Each row was made from one small tree. Brackets hold a mark, then the marks that hang from it, in the order of their numbers. Every link used is in the known rows. Write each row's tree.
Known rows:
{Q_768 Q_410 {Q_835 {Q_10 {Q_196 Q_355} {Q_259 Q_631}}}}: [  1   2  20   9  24   6 -13   6 -12 -11  -2   7   8   3  -1  -2  -3  11
   6  16   3  -8  23  22  15   3  -3  14 -23  -3   9 -16  -6  -9]
{Q_631 Q_259}: [ -4   1  13   0  -9   6   1   8   6   2 -10   6  15  -8  14  17   4 -17
   5  -7  24  -7  10  -7  -3   1  10   0   3  -9   4   4 -16   0]
{Q_605 {Q_10 {Q_196 Q_355} {Q_259 Q_631}}}: [ -7  -5  -3  21  32  14 -15   2  -1  18  14  -6 -18   3  -2  14  20  15
   8  -3  28   5  -6   9 -17  -5   5  -4  -8   6  -4 -13  -4  -2]
{Q_196 {Q_10 Q_259 Q_605}}: [ -5  -9   9  22   1  -2   2  -9 -11  -1   0  -3 -27 -28 -15   2  21  -1
 -18 -16  11   3 -19  18 -16   0   0  -2   1  15  -1 -13  -2   0]
{Q_726 {Q_40 Q_50} {Q_631 {Q_259 {Q_10 Q_196} Q_355}}}: [  1  -5 -35 -14 -10  -4 -13  28   4   9  -2   6  15  22   4  13  -9   6
  27   9 -15   3 -17 -43   4   5   0 -37  23  22   4  -4  26   6]
{Q_50 {Q_40 {Q_726 {Q_631 Q_259}} Q_835}}: [ 15  -4  10 -15 -16   5  21  52  13  13   0  -1  23  17  11  20  -7  -5
  -8  20  -4 -10  11   8  17  12  -7   0   2  10   7  20 -18   1]
{Q_631 Q_259 {Q_726 {Q_40 Q_835}}}: [  3   4  24  -8 -44  -1   2   9   1   9 -13   3  35  -1   9   7   0 -16
  18  -9   0  -8  20   0   3   0  -5  -4  24  -3   0  13  -8  13]
{Q_591 {Q_40 {Q_726 {Q_631 {Q_259 Q_10}}} {Q_835 Q_768}}}: [  3   3   6 -28  -1  -4  22  21   3   3   2 -16  27  31  11   4  -3 -16
  -5  14  -9  -2   0  -8   3   9 -12  11  20  -1  -6  22   5 -18]
{Q_835 {Q_10 {Q_196 Q_355} Q_259 Q_605} {Q_768 Q_410}}: [-12  -5  -3   6  49  12 -24 -11 -18 -11   2  -2  -5 -15   1 -12  19 -15
  -8   5  11  12  -4   2  -2  15   7 -10 -12  -3   0 -11  -9   3]
{Q_196 Q_10}: [ 13   1  19   9 -16   8   5 -11  -6   2  -7  -2 -12 -19  -7  10   6 -18
  -5  -8   6  -8 -10  15  -3   5   6   0   5  -1  10   3 -18  -2]
{Q_259 Q_10 {Q_355 Q_196} {Q_631 {Q_726 {Q_40 Q_835}}}}: [  8  20 -19  11 -46 -17 -22 -18   2  27 -13  -3  -7  -6 -11  -6 -28   4
  23 -15 -39 -25  -7  -1  -5 -25  -5 -16  17  11  12  -5  34  35]
{Q_591 {Q_40 Q_726}}: [  3  -2  12 -20   2   5  19  -1   8  -2   4 -14   2   4  12   9   6 -11
 -10  11  10   0  -8  -1   3  -5 -12  28   4 -10  -1  10 -23 -30]
{Q_726 Q_40 Q_631}: [  7   2 -13 -26 -29   3  -4  37   1  -7  12   3  -9  16  -1   4 -10   7
  18  12   2   2   0 -17   4  -9  -7  -6   2   1  21   4 -22   1]
{Q_40 Q_50 Q_835}: [  9 -10   6   5  -8  -9  25   0   1  -4  -3   9  17   5   2  17   0   9
 -14  16 -24  -2   2 -10  23  -5   4  10   1 -20  -8   0   2  -8]
{Q_726 {Q_40 Q_50}}: [  6  -4  -7 -14 -13  -3   6   4  -3  -4   7   5   2   2   5  15  -1  10
   8   3 -12   4 -12 -31  11  -4   3  -4   9 -11  11  -5 -15  -5]
{Q_259 {Q_355 Q_196} Q_631}: [  3  21 -16  11 -25  -5 -16  -3  13   3  -1   3 -18  -7  -6   8 -19   1
  10  -6 -13 -24  -8  -3   3 -28   9   4  -7  -9   8  -8   7  24]
{Q_631 {Q_259 {Q_10 Q_196 Q_605 Q_835}} {Q_726 Q_40}}: [  1  -4  -1   1 -29  -5 -16 -14   7  21 -10   0   4 -12   6 -19   5  -1
  22 -27   7   8   9  -6 -12   7 -12 -20  20  29  -3   7  13   7]
{Q_835 {Q_10 Q_196 {Q_259 {Q_631 Q_726}}} {Q_768 Q_410}}: [ -8  15   1  -4  29  13 -20   2 -13  -9  -4 -11   9   5  17 -13  -6 -15
  13  -4  16  -7  -4  13   5   5  17 -18  -7 -16   3  -7  -5   5]
{Q_835 {Q_10 {Q_259 {Q_355 Q_196}} Q_605} Q_768}: [-17  -1  -6   8  31  -2 -20  -3  -9  -8  -3  -1 -17 -20  -5 -13   3 -14
 -13 -17   3   6  -1 -10 -15   2  11 -12 -16  -9   0 -11   2  23]
{Q_10 Q_259 Q_605 {Q_835 Q_768}}: [-26  -4  -5   5  12  -8   8  -9   3 -16  13   6 -29  -6 -12 -20   9  30
  -8 -21  12  22   1   1 -17  -2  -3  15 -21   2 -19 -15   4  -5]
{Q_40 Q_50 {Q_726 Q_631} {Q_835 {Q_10 Q_259} Q_768}}: [  3   4  -9 -18  18   5  25  44 -10  -2  -5 -10  46  41   2   3 -10   0
 -18  34 -33  -1  -7  -1  20   9   7   3   7 -16 -15   5  19   2]
{Q_355 {Q_196 {Q_10 Q_605 Q_835}} Q_259}: [  7  -3  21   4 -29   0  -8 -34  -7  -2   6 -12 -18 -17 -12  -1  17 -10
  -1 -24   0 -13  -7  21  -4  -5  -2   6  19  10   3   6  -3  19]
{Q_259 {Q_10 Q_605 {Q_835 Q_768}} Q_355 Q_631}: [ -7  16 -33  20  -7 -26  -8 -25  10  -4   4   8 -34  -9 -22 -22 -28  26
   4 -23 -19   1 -10  -3 -20 -13   4  -3  -8  12  -3 -12  41  12]
{Q_591 {Q_40 Q_50 {Q_726 {Q_631 Q_259}} Q_835}}: [  6  -5   3 -27  -3  -4  32  28   9  -6   3 -12  38  35  12  17  -1  -5
  -9  29 -20   2 -10 -12  20   2 -10  20  22  -6 -15  14   8 -26]
{Q_10 Q_196 Q_835}: [  4  -5   3   2  -5   6   5 -13  18   2   5   8 -20  -5   5 -10   6  17
   1  -5  21  12  12  -3   5  -1 -10   7 -25   5 -10   0 -13 -19]
{Q_768 Q_410}: [  3  -1  14   1  -6   7  -2 -13 -11 -15  -2   8   0  -1   4  12   2  -3
   2   6  13 -16   3   8  13 -12   1  19  -6 -18  15  -3 -19 -15]
{Q_835 {Q_10 Q_196 Q_259 Q_605} {Q_768 Q_410}}: [-11  -6   0   6  46   5 -20  -4 -18 -16   5  -3  -9 -10   9 -15  14 -10
 -11  -8  21   8  -1  -1  -1   9   8 -14 -17  -5   1 -10  -7  -2]
{Q_355 Q_196 {Q_259 {Q_10 {Q_835 {Q_768 Q_410}}} Q_631}}: [ -1  20  -2  -9 -18  -4 -18 -35  -9   3   6 -15  -4  11   3  -5 -12   0
  25 -19  -6 -28  -7  13   0 -14   9  -1  19  -5  15   1  13  19]
{Q_50 Q_40}: [  8 -10   7  -5  -2   7   6  15  14   5   2   5 -16 -15  14  16  -4  -5
   1  -2  14  -2   4  -2   7  10   3  -8 -12  -1  20   6 -42  -3]
{Q_631 {Q_259 Q_10}}: [ -5  -2   4   6  -2   0  -5  -4   1  19 -18   4  10 -12  13  11   1 -16
   7 -12  20  -8   6 -11 -13   4   9 -13   8   2  11   1   1   0]
{Q_631 {Q_259 {Q_10 Q_605} Q_355}}: [-10  -8  -7  24   0 -11 -12 -15   3  11 -16  12  -2 -23  -4   7   1  -9
  -3 -18   8  -4   1 -14 -20  -3   1 -14   6  16   0  -6  22  10]
{Q_591 {Q_40 {Q_726 Q_631} {Q_835 Q_768}}}: [  7   4  10 -31  -4   1  26  22   5  -9  11 -15  18  31   7   2  -3 -10
  -9  21 -11   0   0  -2  11   3 -15  25  10 -11  -7  22 -10 -21]
{Q_835 {Q_10 Q_259} Q_768}: [-16   4   6  -7  35   7  -4   6 -11  -7  -7  -3   0  -9  10  -5  -2 -18
  -4  -7  17   5   3  -4 -11  10  18 -12 -16 -24   6  -7 -19   6]
{Q_10 Q_196 {Q_259 Q_355 Q_631} Q_605 {Q_835 Q_768}}: [-22   5 -29  20  19 -13  -5  -8  16 -11  21   6 -37  -3 -14 -24   2  42
  -3 -22   6  20 -12  -3 -14  -9  -5  -4 -25  20 -33 -23  31   3]

Write each row's tree:
[ 10   2 -13 -31 -22  -5   9  33 -12 -20  15   4  22  41  -2   9 -11  11
  17  23 -35  -1  -5 -25  28   1  -2  -4  18 -11   8   7   3   0]
{Q_726 {Q_40 Q_50 {Q_835 {Q_768 Q_410}}} Q_631}
[ -5   3  14   9 -27  12  -9  -7  11   7 -28   7  24  -9   5   8  -6 -25
  19 -12   8 -14  11   8  -5  -3   4  -2  14  -4  -9   7   2  17]
{Q_631 {Q_259 Q_355} Q_726}
[ 13   1 -19 -17  -7  19  16  33   5   3  -3  -8  24  35   5   9  -9   4
  -2  33 -17 -10 -18  -1  24  -3   5  16  10  -9  -3  10   1  -8]
{Q_40 Q_50 {Q_726 Q_631}}
[ 23  -4  -6 -10   5   6  21  40   2   6  -6  -6  40  30   6   4  -5  -1
 -24  42 -26  -2  -1  -1  31   4  -3   2   1  -4 -11  12  14  -7]
{Q_40 Q_50 {Q_726 Q_631} {Q_835 {Q_10 Q_196}}}
[ -1   0 -26 -28 -22  -8   0  30   1   1   0   3  16  28   2   5 -15  13
  30   6 -14   8  -9 -34   3   6   1 -20  22  14   8  -2  18  -2]
{Q_726 {Q_40 Q_50} {Q_631 {Q_259 {Q_10 Q_835}}}}
[ -3  18 -24   7  -9 -20  -4 -16   6  -2  10  -2 -33  -5 -10 -27 -22  23
   6 -22  -7   3  -5   4 -15  -8   7   1  -7   6   9  -5  20   4]
{Q_259 {Q_10 Q_605 {Q_835 Q_768}} Q_631}
[ 23  -8   7 -12   1   7  15  50  12  13   1  -4  12   9  12   7  -7  -7
 -17  25  -3  -3  12   9  19  15  -9 -11 -13  11  10  18 -23  -1]
{Q_50 {Q_40 {Q_726 Q_631} {Q_835 {Q_10 Q_196}}}}
[  2  -5  -3   4   6   1  -7 -22   5 -19  20   7 -26   0  -3 -26  12  17
  -4 -14  11  14   8  -2   8   4  -9  13 -18   8 -12   4  -2 -13]
{Q_10 Q_196 Q_605 {Q_835 {Q_768 Q_410}}}
[ 14  11   4 -18 -17  10  23  36   0   3   4  -5  27  37  -2  -1  -8  -4
 -12  25 -19 -13  10  10  18   0  -7  20   4 -12  -6  24  -3   5]
{Q_40 {Q_726 Q_631} {Q_835 Q_768}}
[ -5   1  -1   0  -6  -6   6 -15   8 -21  15   8 -29  -8 -11 -24   0  15
  -6 -19   3  15  11   0  -5   1  -2  21 -18  -5  -7   4  -8  -3]
{Q_10 Q_605 {Q_835 Q_768}}
[  6   3 -12 -22 -19  -7  -4  37  -3  10   7   1  20  26   6   1  -5  -2
  19   3  -8   2   8 -31   2  11  -8 -31  18  16   8  12  10  11]
{Q_726 {Q_40 {Q_835 Q_768}} {Q_631 {Q_259 {Q_10 Q_196}}}}
[  0 -15  17  17  29   3  -9   9   1  -1   0   8 -12 -19  -6 -14  11  10
 -13   6   8  13  29  10   0  10  -9   7 -29   8   1 -10 -13   0]
{Q_768 {Q_835 {Q_10 {Q_196 Q_355} Q_259 Q_605}}}
[ 13  -8  20  10   4  -6   8   4   1   2  -5   7   6 -16   7   0   4  -9
 -23   9   4   3  24   0   8  -1  -5  -4 -21 -10   2   4 -14  -4]
{Q_40 {Q_835 {Q_10 Q_196}}}
[ -7  16  -1  -5  -1   7  -8 -37  -8  -2  -1  -3   4   0  -9   6  -6  -3
  22   8  -9  -9  -9  20  -6   0   7   8  19  -5   7   0   0   7]
{Q_196 {Q_355 {Q_259 {Q_10 {Q_835 {Q_768 Q_410}}} Q_631}}}
[  5   7  15   5 -20  13   7 -28  -2   4  -9   3 -11 -24 -26   7   8 -11
   4   6 -13   6  -7  24  -8  14   0  16   5   7  -1   0 -12  -4]
{Q_196 {Q_10 Q_835} Q_355}
[ -8  -1   3   1   6   8 -10 -46 -12  -4   0   1  -4 -11 -14   0  11  -6
  10   5  -5   0  -4  16  -9   5  -2  10  17   2   3   2  -3   4]
{Q_196 {Q_355 {Q_259 {Q_10 Q_605 {Q_835 {Q_768 Q_410}}}}}}
[-10  -2   4  16  19   1  -4   9  -6   4  13  -5 -17   8  -2  14   6  19
   4 -16  30  -3  -2  12 -20 -14  11   4 -10  -8   5 -14  -3  -3]
{Q_605 {Q_10 {Q_259 Q_631}}}
[ 10  -9  11   4   5 -12  20   5  -5  -8 -10   7  23  -4   4  11  -6  -4
 -21  17 -22   3   8  -9  19   0   9   1  -6 -24  -1  -2   2  -5]
{Q_40 Q_50 {Q_835 Q_10}}
[  1 -12   7   8   8   5  -8 -31  -2  15  -3  -4  -7 -10  13   5  11  -7
   3  -7  23  -8  -5   3  -9  -4  -2 -20  11   7   8   4  -7  -1]
{Q_355 {Q_259 {Q_10 Q_196}}}
[ -3 -13   6  11   1  -5  -6 -32  -8   2   1  -2 -14 -17   1   1   9  -3
  -5 -13  17  -5  -5   8 -15  -9  -3  -7  13   6  11   2  -3   5]
{Q_355 {Q_259 {Q_10 Q_605}}}
[  1  -4   0  -1  26  -7  26  16 -13  -1  -2  -7  35  13  -1   0   5   3
 -37  16 -31   5  -7  -2  14   7   6  11   3 -14 -20   1  19   2]
{Q_40 Q_50 Q_726 {Q_835 {Q_10 Q_259 Q_605} Q_768}}
[-16   3   3  19   3  -4  -1  -8   3  -1   6   2 -18  11 -17   1  -6  30
  15 -23  16   2   5  21 -25 -16   2  13 -12  -1 -15 -16  21  -1]
{Q_605 {Q_10 {Q_259 Q_355 {Q_631 Q_726}} Q_835}}
[-28 -12  -9  22   5 -18   8 -17   8 -15   5  17 -35 -20 -25 -10   8  39
 -15 -16   8  21  -1   3 -22 -18 -14  16 -28  15 -26 -29  23  -6]
{Q_10 {Q_259 Q_355} Q_605 Q_835}
[  5  -1   0   2  34  15 -27 -16 -14 -15   3  -1  -4 -16   2 -14  13 -27
  -7   6   5   7   3   0   7  17   8  -5  -9  -9   9   5 -19   4]
{Q_835 {Q_10 {Q_196 Q_355} Q_605} {Q_768 Q_410}}
[ -5  -6  -4  22 -18  -2 -18 -27  15  19 -23   7   2 -16  -2 -17  -1  -6
  14 -25   5   2  10   4 -15   2 -10 -15  10  28 -17   3  31  11]
{Q_631 {Q_259 {Q_10 Q_196 Q_605 Q_835} Q_355} Q_726}
[ -7  14   7   9 -13  -7  13  -6  -2  -4   0  -3 -18  -9 -15   1  -3  15
   2 -15   4   1 -16  26 -15  -4   5   4  -4   7  -6 -18   8  -7]
{Q_196 {Q_10 {Q_259 Q_631} Q_835}}
[  7 -12   0  13  22   9 -19  -7   3   2  -2   3 -17 -36   0 -11  15 -18
 -18   9  13  16   6   1  -3   6   1  -8 -19   4   8  -1 -22   2]
{Q_835 {Q_10 {Q_196 Q_355} Q_605}}
[ -3  -4  -2  10   7  10 -14 -10   5  29 -17   3  10 -15  13  10  12 -19
   9  -2  18  -2   3 -12 -11  12   3 -20  10  14   4   2   0   1]
{Q_631 {Q_259 {Q_10 {Q_196 Q_355}}}}
[ -1  12 -22  14 -15 -24  -2 -15   8   1   7   2 -35 -13 -11 -22 -19  28
   0 -17  -3   3  -4   8 -16 -17   1   4 -11  12  11 -11  21  -2]
{Q_259 {Q_10 Q_605 Q_835} Q_631}
[  6  -1  12 -24  10  -4  32  -3  -5 -14   8 -14  33  30  10  14   3  -6
 -13  20 -27  -3 -12 -10  25   5  -7  31  19 -22 -14  13   2 -30]
{Q_591 {Q_40 Q_50 Q_726 {Q_835 {Q_768 Q_410}}}}
[  5  -6  12   2  22  17 -15 -12   0   5  -8  -1   1 -25   9   3  11 -26
  -5  14  18   6   6   6  -2   7   5 -13  -7  -5   8   2 -28   3]
{Q_835 {Q_10 {Q_196 {Q_355 Q_259}}}}
